(in the rows, 128 means zero)
Known rows, with every step that occurs
A B Z M E: [146 133 142 121 115 112  76 149 126 120  88 100  96  31 133 129 151 196
 114 132  84 123]
E P Z B: [111  82  58 142 139 135 133 120 141 149 102 129 146 144 114 129 122 133
 131 143  85 133]
L F W E P Z B: [146  88  26  98 130 122  91  94 143 126 145 128 163 160 160 115 129  16
 140 128  71 137]
L F W A: [131 176 120 114 133 123 133  95  95 123 183 146 202 215 134  91 110  57
 147 123 143 138]
E P Z W F: [154 105 115 119 142 147 143 140 126 173 157 168 125 139 149 158 138  50
 140 130 130 141]
C P: [ 82 145 132 166 141 103 171 141 104 102 103 128 191 180  64  79 103 187
 131 145 139 128]
L F W A B Z: [150 134 154 110 145 101 151  81  88 123 136 115 152 143 117 113  94  82
 119 144  89 131]
P Z M: [118  58  10 124 159 148 132 152 121 129 131 151 109 103 131 162 112 166
 135 129 124 149]
F W E: [145 175  65 103  97 121 117 115 119  99 170 148 168 193 105 101 120  86
 135  94 145 125]
W A B Z M E P: [142 165 252 155 118 115 117 142 147 148  96 110  94  72 167 117 169 149
 112 136  89 115]
L F W E: [148 157  42  86 103 116  88 104 117  92 192 129 187 207 129  91 122  31
 156 102 156 133]
F W A B Z M E: [166 170 189 113 123 109  95 125 113 124 104 127 107  37 160 125 148 146
  98 125  51 123]
B Z M E P: [124 180 165 150 133 125 120 148 183 130 113 113 111  66 146 121 157 153
 140 128 115  95]
C P Z: [105  71  89 149 160 122 188 137 122 118  96 145 164 161  97  70  69 165
 127 154  99 130]
W A: [111 168 183 148 114 127 155 133  84 140 155 146 151 227 101  88 108 163
 127 128 165 137]
Z B: [100 133  63 135 115 116  96 126  89 123 115 116 164 163  69 137 134 181
 127 133 121 145]
E M: [ 84 151 140 131  97 136 151 122 161 103 104 133 145 224  94 101 114 163
 144 118 186 125]
Z W E P C: [111 110 114 121 123 158  94 130 131 116 176 127 138 125 139 172 155  97
 125 124 196 134]
L F W A B Z M: [144 115 115 106 165 104 124 103  83 115 138 123 118  83 144 177 129  94
 116 138  85 150]
A B Z W: [128 109 135 125 140 124 131 119  82 136 109 104 108  69  90 185 122 171
 116 133 143 138]
B Z: [113 147 108 135 147 116 176 119 123 117 133 121 130 148  65 117  78 176
 134 137 136 107]
B Z W: [114 143 123 126 153 129 146 124  97 131 138 120 111  94  91 173 106 165
 130 128 163 123]
B Z M: [109 127  77 132 165 117 148 142 114 112 132 129  94  87  94 180 115 185
 127 132 131 128]

Rows
[131  76  62 130 138 141 129 155 152 133 143 149  88 126 162 151 138 111
 135 117 130 139]
W E P Z M
[138 118 112 141 118 154 134 140 195 151 112 131 150 130 156  56 115 126
 150 131 107 101]
M E P Z
[151 114  61 119 128 145 162 112 175 132 149 158 149 170 149  93 104  50
 142 111 110 113]
F W E P Z
[127  99 114 135 137 122 102 169 138 117  86 134 125  64 159  82 130 182
 122 142  73 129]
C P Z M E
[148 152 175 126 139 106 178  91  90 129 115 132 136 130  95 123  92 131
 100 137  79 125]
F W A B Z
[128 111 120 133 132 111 157 115 106 123  99 103 126 118  65 129  97 185
 118 142 112 123]
A B Z
[135 130 206 140 128 104 171 113  81 138 111 117 110 153  88 113  92 174
 101 146 105 131]
W A B Z
[129 118 213  99  82 113 117 117 124 105  97 113  62 157 130 147 132 128
 104 113 164 139]
A B Z W E M
[128 165 179 136 122 122 142 130 138 133 154 119  97 144 129 147 138  99
 133 113 173 113]
B Z W E P
[136 150 172 148 121 120 105 143 170 134  85  97 109  42 147 131 171 160
 128 132  98 109]
A B Z M E P
[116 179 141 154 113 138  91 159 178 134 119 116 141  93 151 115 182 153
 151 117 142 112]
Z M E P
[127  92 133 129 141 143  87 131 164 115 105 101 118   5 150 164 162 154
 109 151  97 116]
A B Z M E P C
[112  75  42 144 164 152 151 148 159 142 125 148 113 103 145 164 132 136
 145 130 127 135]
E P Z M
[122 165 227 136 145 122 161 124  67 147 153 139  96 146 118 148 104 154
 110 132 156 134]
B Z W A
[133 109 211 134 138 138  99 131 142 128 116 114 102  37 171 149 158 145
  93 155  91 122]
W A B Z M E P C
[174 130 157 112 116 146 102 150 146 174 145 158 122 106 178 119 155  54
 137 127 107 129]
M E P Z W F
[118  91  88 139 153 164 150 131 142 160 131 138 131 111 143 157 124 115
 146 125 162 131]
E P Z W
[129 121 200 138 108 130 113 129  48 155 119 122 132 145 119 153 148 164
 107 128 158 166]
Z W A B
[138  92  90 133 117 143 156 135 166 140 144 144 123 193 142  85 104  93
 143 121 136 119]
W E P Z
[140 134 186 134 111 117 128 125 124 136 127 104  95 117 128 158 153 105
 120 118 154 125]
A B Z W E P
[124 160 109  81  82 120 104  96 162  77 150 134 158 242 145  87 124  35
 150 100 171 130]
L F W E M
[124  94 152  95  88 142 117 131 144 115 122 146  76 193 160 123 117 106
 124 106 177 142]
P Z W E M
[121 164 152 139 102 135 114 140 132 136 160 125 126 169 133 142 163 100
 144 102 201 128]
Z W E P
[107 125  98 133 133 161  73 147 172 113 138 121 150  58 155 149 172 147
 132 136 143 118]
Z M E P C
